Every row comes from one small tree of marks. The marks that hang from a mark follow it in brackets, in alphabetical order. Every link used is in the known rows. Which tree was each row made from?
Known rows:
neda{bufo riki}: [-0.332 -1.457 -0.843  0.952 -0.301 -1.078 -0.989  1.686 -0.572  0.439
  1.752 -3.885  0.493 -0.315  1.395  0.973 -2.721  0.859 -1.309  0.522
  1.036  1.097  0.681]
riki{bofi{giba}}: [ 1.600 -2.384 -0.039 -1.145 -0.755 -3.004  0.182 -0.677  0.466  1.629
 -0.489 -0.754  1.527 -0.530  0.882  0.834 -1.281 -2.621  1.157 -0.743
  0.583  0.243 -3.024]
neda{bofi{riki} bufo}: [ 0.959  0.169 -1.132  0.161 -1.018 -1.197 -2.245  0.317 -0.627  0.183
  0.021 -1.837  0.249  0.807  0.556  1.317 -1.514 -3.210 -2.412  0.356
  2.886  1.394 -0.287]
bufo{tapok{neda{giba{bofi{riki}}}}}: [ 3.287 -1.129 -0.497 -1.711 -0.484  0.932 -1.944  0.030 -0.065 -0.701
 -3.580 -1.455  1.846 -0.217 -0.414 -0.968  0.916 -3.196 -2.709 -0.915
  0.040 -1.686 -1.733]
riki{bofi{neda{bufo{tapok}}}}: [ 1.648 -0.330  0.555  0.341  0.265 -1.691  1.369  0.619  1.468 -1.661
 -0.562 -2.047  2.120  1.819  3.061  1.297 -2.052  1.810 -1.464  0.793
 -0.268 -0.103 -1.559]
neda{bofi{riki}}: [ 1.482 -0.981 -0.768 -1.127 -0.281 -2.449 -3.369 -0.970 -1.275  0.452
  0.078 -0.496 -0.821 -0.944  0.146  0.483  0.261 -5.038 -2.825 -0.803
  2.793  0.766 -1.372]
bofi{giba neda riki}: [ 2.160  1.351  0.585 -1.717 -0.702 -0.731 -1.251  0.534 -0.561  1.961
  0.024  2.511  0.106 -0.001  0.329 -0.380  0.486 -4.491 -0.895  0.957
  0.554  0.909 -2.018]
neda{giba}: [ 1.148 -1.376 -0.191 -0.924 -0.771 -1.869  0.242  0.472 -1.248  1.205
 -1.714 -1.463 -0.193 -2.750 -0.176  0.354 -0.869 -1.907  0.032 -1.916
  0.924 -1.320 -2.499]
tapok{bufo neda{bofi{riki} giba}}: [ 2.605 -0.091  0.178 -1.024 -0.084 -0.005 -0.120 -1.862 -0.713  0.450
 -3.482  0.127  1.437 -0.997 -2.555  0.596  0.909 -3.764 -1.590 -0.856
  2.854 -0.485 -2.296]
giba{neda{bufo}}: [ 2.039 -1.602 -1.340  1.187 -0.979 -1.761 -0.955  1.449 -0.383 -1.399
  0.739 -2.043  0.515 -1.229  0.109  0.637 -2.466  0.978 -0.189  0.086
  0.427 -0.562  0.316]
riki{bofi{giba{neda{bufo{tapok}}}}}: [ 2.710 -2.303 -0.901  0.843 -1.143 -1.613  0.059  0.671  1.699 -1.459
 -1.135 -2.306  3.806  1.096  1.886  1.642 -3.523  0.516  0.925  2.149
 -0.462  0.657 -0.559]
tapok{bufo neda}: [ 2.298 -1.572  0.451 -0.508 -0.383 -1.236  0.811 -1.922 -0.545  0.162
 -1.230 -0.646  0.805 -0.083 -1.974  0.341  1.469 -0.021  0.972 -2.166
  1.847 -1.115 -3.036]
riki{bofi{giba neda}}: [ 2.261 -0.552  1.012 -1.594  0.602 -2.560  1.021  0.095  0.477  1.674
 -0.097  1.197  1.492 -0.445  1.442  0.423 -0.989 -1.607  0.084  0.074
 -0.644  0.290 -2.675]
giba{bofi neda}: [ 2.465 -2.759 -1.682 -1.302  0.229 -2.220 -3.475 -0.059 -0.684 -1.680
  0.976 -1.036 -0.440 -3.035 -0.741 -1.529 -1.093 -0.975 -1.810 -1.663
 -1.113 -1.189  0.685]
giba{bofi}: [ 0.771 -1.668 -1.017 -1.543 -0.158 -1.654 -2.534 -0.455 -0.669 -0.008
  0.379 -1.980 -0.614 -1.226 -0.126 -1.229 -0.260 -1.602 -1.401 -2.275
  0.156 -0.635 -0.917]
bufo{tapok{neda{giba}}}: [ 2.732 -2.132  0.751  0.130 -0.452  0.037  1.184  0.074 -0.689  0.068
 -3.737 -1.769  1.896 -0.582  0.317  0.693  0.260 -0.140  0.479 -1.466
  0.541 -1.731 -3.027]
bofi{giba neda{bufo} riki}: [ 1.462  2.455  0.178 -0.375 -1.541  0.454 -0.192  1.890  0.176  1.462
 -0.041  1.098  1.134  1.863  0.708  0.310 -1.157 -2.783 -0.458  2.273
  0.594  1.626 -0.973]
giba{bofi{neda{bufo{tapok}} riki}}: [ 1.260  1.995 -0.632 -0.857 -0.269  1.257 -2.235  0.966  0.931 -1.785
 -0.317 -1.512  0.853  2.287  1.593 -0.894 -0.594 -1.058 -3.944  1.373
 -0.174  0.245  0.670]
bufo{tapok{neda}}: [ 2.848 -2.721  0.586  0.432 -0.446 -1.034 -0.121 -0.751 -0.697 -0.399
 -1.718 -1.748  1.346  0.810  0.645  0.742  0.824  0.124  0.198 -1.573
  1.201 -1.169 -2.904]
giba{bofi{riki} neda{bufo{tapok}}}: [ 2.428 -0.746 -2.293 -0.107 -1.228 -0.085 -4.153  0.878  0.762 -3.401
 -0.251 -2.679  1.356  0.885  0.482 -0.681 -1.545 -1.438 -3.385  1.306
 -0.229 -0.097  1.685]

Which tree is each row?
[ 0.339  0.578  0.315  0.609  1.004 -0.380 -0.409  2.323 -0.497  0.397
  2.293 -1.924  0.501 -0.468  1.958  0.490 -2.557  1.763 -2.218  1.017
 -0.162  1.111  1.047] -> bofi{neda{bufo riki}}
[ 2.648 -0.597 -2.548 -0.641 -1.063 -0.782 -4.023  1.194  0.270 -2.254
  0.976 -1.784  0.259 -1.012 -0.823 -1.203 -1.817 -2.089 -3.431  0.621
 -0.314 -0.439  1.671] -> giba{bofi{riki} neda{bufo}}
[ 1.844 -2.681  0.426  0.608  1.636  0.401 -0.703  0.226 -1.249  0.330
 -2.251 -2.826  2.512 -1.169  1.310  1.295 -1.204 -0.435 -1.826 -0.144
  0.719  0.705 -0.129] -> bufo{tapok{neda{bofi giba riki}}}
[ 1.620  2.282  0.066 -0.430 -0.879  0.138  0.614  2.328 -0.138  0.527
 -1.462  0.142  0.546 -0.770  0.397  0.317 -1.363 -1.900 -2.523  0.840
  0.479 -0.613 -1.007] -> bofi{neda{bufo giba} riki}
[-0.229  1.014  0.589  1.050  0.221  1.735 -0.077  2.082  0.250  0.822
  0.384 -1.716  2.662  2.216  3.319  1.124 -2.869  1.253 -0.224  3.249
 -0.579  2.830  0.785] -> bofi{giba neda{bufo{tapok} riki}}
[ 1.368 -2.194 -1.356  1.289  0.163 -1.592 -2.185  2.133 -0.602 -1.072
  2.346 -3.099  0.736 -2.124  0.970  0.680 -3.492  1.597 -1.979  1.143
 -0.179  0.513  1.942] -> giba{neda{bufo riki}}
[ 0.200 -1.849 -0.414  0.782 -0.427 -0.817 -0.060  1.050  1.511  0.260
  0.009 -4.251  3.730  2.115  3.460  2.130 -3.743  0.410 -0.139  2.547
  0.255  2.336 -0.408] -> neda{bufo{tapok} riki{bofi{giba}}}
[ 0.713 -2.875 -0.192 -1.118  0.531 -2.730 -0.977  0.253  0.204  1.749
  1.144 -2.049  1.679 -1.206  1.804  0.858 -2.217 -2.102 -0.415  0.626
  0.027  1.463 -1.553] -> neda{riki{bofi{giba}}}
[ 0.995 -3.109 -0.353 -1.360  1.035 -3.296 -0.214  0.657 -0.161  0.719
 -0.161 -2.943  1.177 -3.812  1.498  0.884 -2.299 -1.137 -2.304 -0.670
 -0.118 -0.687 -1.717] -> neda{giba riki{bofi}}
[ 2.289 -0.791  0.130  0.958 -1.385  0.401  2.465  1.728 -0.747  0.988
 -2.581 -1.999  2.247 -0.550 -0.738  0.938 -1.689  1.057  0.976 -1.213
  0.681 -1.318 -1.679] -> tapok{neda{bufo giba}}
[ 2.268 -3.376 -1.452  0.632  0.982 -3.417 -1.576  1.560  0.779 -1.913
  2.412 -3.552  1.876 -2.377  1.612  1.146 -4.031  1.615 -2.718  1.093
 -0.588  0.156  1.197] -> giba{neda{bufo riki{bofi}}}
[ 0.919  1.218  0.673  0.748 -0.467  0.931  2.109  1.922  0.121 -0.468
 -2.688 -1.459  1.693  0.504  2.041  0.963 -2.106  1.627 -0.544  0.914
 -0.169 -0.525 -0.895] -> bofi{neda{bufo{tapok} giba}}
[ 0.105  0.915  0.386  0.593  1.017  0.421  0.821  3.170 -0.608  0.875
  0.347 -1.936  1.084 -1.940  1.692  0.634 -3.192  1.521 -2.075  1.176
 -0.773  0.477  0.840] -> bofi{neda{bufo giba riki}}
[ 2.431  0.067  0.231 -0.883 -0.762  0.494 -1.009 -2.330 -0.534  1.558
 -2.109  1.214  2.136  1.412 -2.179  0.927  1.174 -4.802  0.340  0.384
  3.046  1.655 -2.178] -> tapok{bufo neda{bofi{giba riki}}}
[ 1.368  2.187 -0.696 -1.138 -0.124  0.284 -2.102  1.319  0.438 -0.784
  0.795 -0.501  0.124  0.719  0.417 -1.229 -0.920 -1.811 -3.724  0.533
 -0.257  0.045  0.766] -> giba{bofi{neda{bufo} riki}}
[ 2.110 -2.554  0.335  0.241  1.953 -0.321 -0.743  0.671 -1.861  1.471
 -1.102 -2.006  1.763 -2.970  0.187  1.036 -1.445 -0.913 -1.842 -0.954
  0.842  0.326 -0.144] -> tapok{neda{bofi giba riki}}
[ 1.578  1.988  0.086 -0.395 -0.883 -0.743 -0.562  1.456 -0.056  0.028
  0.575  0.192 -0.126  0.606  0.727  0.048 -0.753 -1.623 -2.587  0.966
  1.035 -0.082 -0.988] -> bofi{neda{bufo} riki}
[ 0.510 -2.542 -0.721  0.156  0.706 -2.752 -0.499  1.229  0.755 -0.101
  1.755 -4.412  1.631 -0.561  2.240  1.542 -3.322  0.813 -2.142  0.357
  0.506  0.541 -0.128] -> neda{bufo riki{bofi}}
[ 0.772  0.790  0.482  0.937 -0.416  0.155  0.739  1.106  0.282 -0.958
 -0.541 -1.599  1.182  1.925  2.343  0.933 -1.502  1.878 -0.754  0.747
  0.300  0.260 -0.736] -> bofi{neda{bufo{tapok}}}
[ 0.100 -0.747 -0.625  1.383 -0.572 -0.434 -0.937 -0.135 -0.284 -0.813
 -1.063 -3.756  1.433  2.101  2.061  1.932 -2.428  0.411 -0.534  0.278
  2.258  1.404 -0.078] -> neda{bofi bufo{tapok}}
[ 0.675  0.593 -0.747  0.732 -2.002  1.075 -1.835  0.265  0.166  0.676
 -1.846 -1.863  2.337  3.667  1.658  1.759 -1.893 -3.658 -0.381  2.744
  2.484  3.083 -0.194] -> neda{bofi{giba riki} bufo{tapok}}
[ 0.383 -2.604 -0.620  0.776  0.258 -2.164 -0.568  0.914  1.290 -1.313
  0.620 -5.298  2.473  1.056  3.466  1.860 -3.245  1.486 -2.261  1.343
  0.374  0.972 -0.198] -> neda{bufo{tapok} riki{bofi}}
[ 0.581 -0.500 -0.075 -1.721  2.440 -0.511 -2.893  0.943 -0.735 -0.024
  2.526 -0.912 -0.400 -2.272  1.285 -1.642 -0.845 -0.167 -3.660 -0.392
 -1.516  0.530  1.246] -> giba{bofi{neda{riki}}}
[ 2.795 -0.768 -1.836  0.753 -0.563 -1.648 -3.300  0.800 -0.491 -1.647
  0.585 -1.267  0.455 -0.897 -0.081  0.838 -2.156 -2.497 -2.954  1.247
  1.708  0.878  1.290] -> giba{neda{bofi{riki} bufo}}
[ 2.818 -2.098  0.590  0.540  0.585  0.193  0.387 -0.602 -1.133  0.171
 -3.923 -1.749  2.211 -0.377  0.504  1.396 -0.381 -0.876 -0.260 -1.298
  1.226 -0.509 -1.895] -> bufo{tapok{neda{bofi giba}}}
[-0.132 -1.665 -1.133 -1.667  1.171 -0.485 -2.426  1.249 -0.927  0.581
  0.242 -3.044  0.241 -3.590  0.358 -1.016 -2.000 -1.374 -2.701 -1.067
 -0.989 -0.269  0.589] -> neda{giba{bofi} riki}
[ 2.886 -1.919  0.441  0.096  0.628 -0.621  0.484 -0.155 -1.745  1.444
 -2.780 -0.812  1.385 -2.067 -0.866  1.003 -0.563 -1.429 -0.108 -2.202
  1.179 -0.867 -1.692] -> tapok{neda{bofi giba}}
[-0.171  0.505 -0.319  0.067  1.536  1.321 -1.968  1.777  0.454 -1.571
  1.423 -3.335  1.604  1.081  2.902 -0.593 -2.496  2.284 -3.355  1.558
 -1.572  1.441  2.491] -> giba{bofi{neda{bufo{tapok} riki}}}
[ 1.378 -2.017 -1.515  1.463  1.347 -1.407 -3.085  1.548 -1.013 -1.337
  2.116 -3.204  1.087 -1.915  1.052  1.342 -4.107  0.860 -2.541  1.292
  0.583  1.924  3.101] -> giba{neda{bofi bufo riki}}
[ 1.234 -0.316 -0.498 -1.148 -0.971 -1.167 -2.865 -0.631 -1.063  2.220
 -0.740  0.390  0.304  0.189  0.005  0.840 -0.374 -6.064 -0.699  0.643
  2.625  2.231 -1.469] -> neda{bofi{giba riki}}
[ 1.942  0.181  0.590 -0.315  0.420 -1.523  2.778  1.716  0.845  0.232
 -1.604 -1.153  1.919 -1.430  1.361  0.917 -2.984  0.878 -1.251 -0.082
 -0.709 -1.158 -1.720] -> riki{bofi{neda{bufo giba}}}
